What can hang from each mark:
visad: fevi goreg rased rilu
goreg: visad
rilu: visad
saseb: fevi visad
vaki: fevi rased
rased: fevi goreg rilu vaki
fevi: vaki visad

Known rows, with every way that one mark hangs from another:
rased[fevi[vaki visad[rilu]]]: [-0.960 -2.504  2.104  0.956 -3.806  6.994 -0.549 -0.116 -1.189 -2.788
 -2.766  0.666 -1.525 -1.269  1.381 -1.717 -3.605  2.038  1.652  2.743
  2.334 -4.094 -1.711]
fevi[visad]: [-0.905  0.732  1.020  0.412 -5.465  5.034 -0.370  0.176 -1.083 -3.416
 -2.874  0.680 -3.975 -1.845  1.844  1.102 -2.001  3.727  1.579  0.585
  1.839  1.529 -2.814]
vaki[fevi]: [-1.564 -1.475  0.345  0.147 -4.697  3.648  0.052 -0.113 -1.193 -2.586
 -2.321  0.553 -3.421 -1.938  2.848  0.681  0.830  2.494  0.644 -1.589
  1.725  3.675 -2.130]
fevi[visad[goreg rased rilu]]: [-0.424 -2.096 -0.664  1.149 -3.955  8.725  0.184 -0.481 -0.860 -2.214
 -0.857  1.135 -1.812 -0.483  0.693  3.212  0.950  1.093  0.061  3.074
  1.368 -2.620 -3.748]
vaki[fevi[visad[rased[goreg] rilu]]]: [ 0.109 -4.797  0.630  0.862 -3.887  6.757  1.728 -0.160 -1.460 -2.217
 -0.997  0.331 -1.110 -1.472  0.233  0.469  0.123  0.859 -0.031 -0.690
  2.397 -3.246 -3.023]
rilu[visad[goreg]]: [-0.696 -1.112 -1.647  0.783 -3.930  2.438 -0.773  0.539 -1.755 -3.086
 -2.761  2.780 -4.048 -2.777  2.696  2.435  1.410  3.794  0.187  0.836
  0.750  4.791 -3.504]
rased[goreg rilu vaki[fevi]]: [-0.484 -2.760  1.654  1.091 -2.965  1.489  2.995 -0.069 -1.914 -2.994
 -2.925  2.136  0.436 -4.366  1.942 -3.555  1.067  1.959  0.659 -1.495
  2.114  0.311 -1.258]
vaki[fevi[visad] rased[goreg rilu]]: [ 0.170 -2.806  0.766  1.419 -3.719  3.584  4.268  0.205 -2.181 -2.482
 -1.796  1.197 -1.483 -3.860  1.220 -1.601 -0.361  1.593  0.273 -4.848
  2.765 -0.505 -2.101]
vaki[fevi rased[goreg rilu]]: [-0.476 -2.694  0.341  1.341 -3.311  3.187  4.290  0.266 -2.707 -1.847
 -1.978  1.472 -1.039 -3.659  1.943 -1.079  1.762  1.129  0.095 -4.686
  1.937  2.222 -1.830]
goreg[visad[rased[fevi rilu]]]: [ 0.094 -2.413  0.589  0.901 -3.154  5.921  3.681  1.074 -2.120 -1.944
 -2.718  2.139 -1.177 -1.165  2.326 -1.220 -0.423  0.923  0.381  2.924
  0.527 -0.072 -3.058]
vaki[fevi[visad[goreg]] rased[rilu]]: [-0.511 -2.378 -0.689  1.495 -3.423  4.380  3.131 -0.582 -1.269 -2.119
 -0.921  1.590 -2.148 -3.097  1.870  0.173  1.125  1.147 -0.334 -3.364
  2.480 -0.391 -2.487]
saseb[fevi visad[goreg]]: [-0.737 -1.080  0.707 -0.032 -4.973  4.180  2.144  1.403 -2.147 -3.749
 -2.192  2.417 -6.047 -1.734  2.690  2.609  1.531  2.075 -0.372  0.053
  1.055  3.949 -2.317]
visad[rased]: [-1.394 -0.751  0.163  0.376 -4.236  5.840  0.273 -0.061 -1.821 -2.116
 -2.671  0.205 -3.268 -0.356  1.157  1.775  1.009  2.251  0.642  1.833
  0.733  2.436 -3.180]
saseb[fevi[vaki visad[goreg rased[rilu]]]]: [-0.442 -3.312  1.517  0.932 -2.606  5.519  2.612  0.248 -1.745 -2.626
 -2.165  1.962 -1.922 -1.613  1.589 -0.844 -0.737  1.427 -0.148  2.685
  2.103 -4.590 -2.318]
rased[vaki]: [-1.744  0.330  1.398  0.655 -3.995  3.240 -0.662 -0.664 -1.456 -3.405
 -3.741  0.914 -2.814 -1.798  1.776 -0.747 -0.392  3.164  1.560  1.713
  1.150  2.268 -2.166]
rilu[visad[fevi[vaki] goreg rased]]: [-0.881 -5.534 -1.459  0.458 -1.537  3.684 -0.133 -0.831 -1.510 -1.842
 -2.648  1.389 -3.080 -0.914 -0.090 -0.109  1.166  2.647 -1.166  3.753
  1.126 -0.559 -4.194]
rased[fevi[visad] rilu vaki]: [-0.442 -1.697  2.075  1.243 -3.414  3.609  2.124  0.327 -1.393 -2.948
 -3.462  1.657 -0.898 -3.020  1.562 -4.139 -2.203  2.420  1.429  2.164
  2.322 -2.520 -1.167]
rilu[visad[goreg rased]]: [-0.590 -2.677 -2.041  0.860 -3.074  3.640 -0.165  0.273 -2.009 -2.313
 -2.357  1.976 -3.832 -1.408  1.323  2.656  2.258  2.837 -0.521  1.888
  0.454  2.997 -4.183]
rased[goreg rilu]: [-0.151 -0.096  0.962  0.980 -4.423  4.034  2.882  1.167 -2.438 -2.739
 -2.918  2.615 -0.189 -4.055  2.352 -0.334  0.908  2.733  1.174 -0.086
  1.313  2.703 -2.029]
rased[fevi goreg rilu vaki]: [-0.175 -2.849  1.797  1.286 -2.967  2.306  3.558  0.894 -2.391 -2.832
 -4.188  2.547  0.657 -4.317  2.100 -5.150  0.489  1.979  1.052  0.930
  1.662 -0.142 -0.412]
goreg[visad[rased]]: [-0.602 -0.435  0.367  0.401 -4.073  5.935  0.969  0.077 -1.660 -2.940
 -2.748  1.140 -3.568 -0.111  1.878  1.637 -0.679  2.192  0.720  2.254
  0.198  2.087 -4.303]
saseb[visad]: [-1.043  1.488  1.249  0.146 -5.407  4.702  0.767  0.806 -2.152 -3.592
 -2.489  1.060 -5.005 -1.356  0.854  2.522 -0.390  3.147  0.958  0.287
  0.942  4.477 -3.303]

Rows:
[-0.419 -2.846  2.056  1.063 -3.049  3.465  3.129  1.036 -2.562 -2.653
 -4.060  2.307  0.767 -4.105  2.231 -4.803 -0.731  2.288  1.174  0.890
  1.838 -0.840 -0.670]
rased[fevi[vaki] goreg rilu]
[-0.184 -3.684  1.540  1.532 -1.839  1.057  3.438  1.423 -4.131 -2.596
 -3.369  2.724 -2.990 -3.272  2.014 -1.523 -1.562  2.422  0.320 -2.171
  1.639  0.559 -2.270]
saseb[fevi[vaki[rased[goreg rilu[visad]]]]]
[-0.667 -3.222  1.533  0.744 -3.472  2.148  1.741  0.376 -2.064 -3.441
 -4.786  1.498 -1.423 -3.484  2.024 -4.752  0.238  2.533  1.055  0.423
  1.530  1.059 -0.488]
rased[fevi goreg vaki]
[-0.929 -5.445 -1.413  0.964 -1.633  1.097  0.030 -0.972 -1.540 -2.601
 -2.317  1.507 -3.181 -1.715  0.906 -0.565  2.504  2.056 -1.059  0.492
  1.271  0.645 -3.407]
rilu[visad[goreg rased[vaki[fevi]]]]
[ 0.312 -3.871  1.613  0.691 -2.339  4.097  5.154  0.198 -2.581 -2.398
 -2.402  1.568 -0.978 -2.077 -2.160 -2.365  1.316  1.126 -0.740  2.458
  1.376 -1.702 -3.273]
saseb[visad[fevi rased[goreg rilu vaki]]]
[-1.619 -3.618  1.222  0.441 -2.834  5.254  0.498 -0.228 -1.993 -2.129
 -3.852 -0.089 -2.211 -0.498  1.006 -2.757 -0.576  1.876  0.628  2.744
  1.241 -1.133 -1.791]
visad[rased[fevi[vaki]]]
[-0.960 -4.039 -0.316  0.713 -1.762  6.198  2.316 -0.953 -1.262 -1.147
 -2.070  1.627  0.185 -1.383  0.231 -1.173  2.140  1.040 -0.822  4.363
  1.398 -2.540 -3.071]
visad[fevi[vaki] goreg rased[rilu]]
[-1.276 -3.155  1.036  1.027 -2.264  3.535  2.188 -0.781 -1.671 -1.833
 -2.010  0.708 -0.433 -1.527  0.747 -1.835  1.354  0.964  0.118  0.962
  1.652 -1.150 -2.383]
visad[rased[rilu vaki[fevi]]]
[ 0.050 -2.443  0.134  0.426 -3.009  6.628  3.440  0.151 -1.478 -1.533
 -1.858  1.851 -1.371 -0.574  1.112  0.461  0.114  1.086 -0.240  3.776
  0.654 -0.143 -4.457]
goreg[visad[fevi rased[rilu]]]
[ 0.368 -2.510  2.322  1.099 -2.897  3.475  3.768  1.128 -2.391 -3.506
 -4.197  3.266  0.574 -3.854  2.962 -4.980 -2.398  2.194  1.288  1.272
  1.311 -1.134 -1.825]
rased[fevi[vaki] goreg[visad] rilu]
[-0.516 -3.283  0.406  0.531 -2.143  6.148  3.497 -0.341 -1.839 -1.866
 -1.454  1.737 -1.424 -1.093 -1.427 -0.215  1.637  0.971 -1.245  3.825
  1.294 -2.258 -3.841]
saseb[visad[fevi[vaki] goreg rased[rilu]]]
[-0.002 -6.004  0.228  1.080 -1.913  1.027  1.741  0.722 -2.886 -2.812
 -4.450  1.508 -2.389 -2.472  0.367 -3.923  0.367  2.583 -0.068  1.387
  1.090 -0.015 -2.243]
rilu[visad[rased[fevi goreg vaki]]]
[-0.594 -1.777 -0.584 -0.132 -4.497  5.280  1.800  0.186 -1.205 -2.817
 -1.854  1.761 -4.487 -1.789  0.529  1.911  2.265  2.239 -0.816  1.480
  1.161  3.262 -3.387]
saseb[visad[fevi goreg]]
[-1.163 -0.702  0.544  1.768 -2.072  2.475  0.910  0.067 -3.197 -2.149
 -2.843  1.791 -2.555 -2.200  0.936  0.034 -1.874  2.996  1.012 -0.372
  1.213  1.201 -3.556]
fevi[vaki[rased[rilu[visad]]]]
[-0.258 -2.438 -0.479  1.651 -3.363  5.263  3.667  0.377 -1.720 -1.936
 -2.187  2.010 -1.917 -3.131  2.052 -1.401  0.598  1.160  0.022 -0.869
  1.963 -0.818 -1.591]
vaki[rased[fevi[visad[goreg]] rilu]]
[-0.452 -3.594 -0.329  1.393 -2.009  2.037  1.209  0.838 -2.222 -2.405
 -3.273  3.527 -0.930 -3.726  2.595 -2.363  0.035  2.776  0.216  2.262
  1.427  0.141 -2.086]
rased[fevi[vaki] rilu[visad[goreg]]]
[-0.498 -0.584 -0.229  1.091 -4.787  7.582 -0.436 -0.211 -0.604 -2.867
 -1.205  1.982 -2.070 -1.879  2.082  2.983  0.109  2.067  0.776  1.976
  1.664 -0.773 -3.055]
fevi[visad[goreg rilu]]
[ 0.026 -3.399  1.604  0.586 -2.985  6.518  1.329 -0.365 -1.351 -3.002
 -2.715  2.191 -0.403 -1.685  1.359 -1.247 -2.085  1.716  0.717  2.849
  1.273 -2.170 -3.609]
rased[goreg[visad[fevi[vaki] rilu]]]
[-0.756 -1.542  0.589  1.263 -3.822  4.503  2.825 -0.281 -1.687 -1.980
 -1.267  0.574 -2.639 -2.377  1.408 -0.024 -0.910  1.545  0.481 -3.522
  2.602 -0.264 -2.554]
vaki[fevi[visad] rased[rilu]]
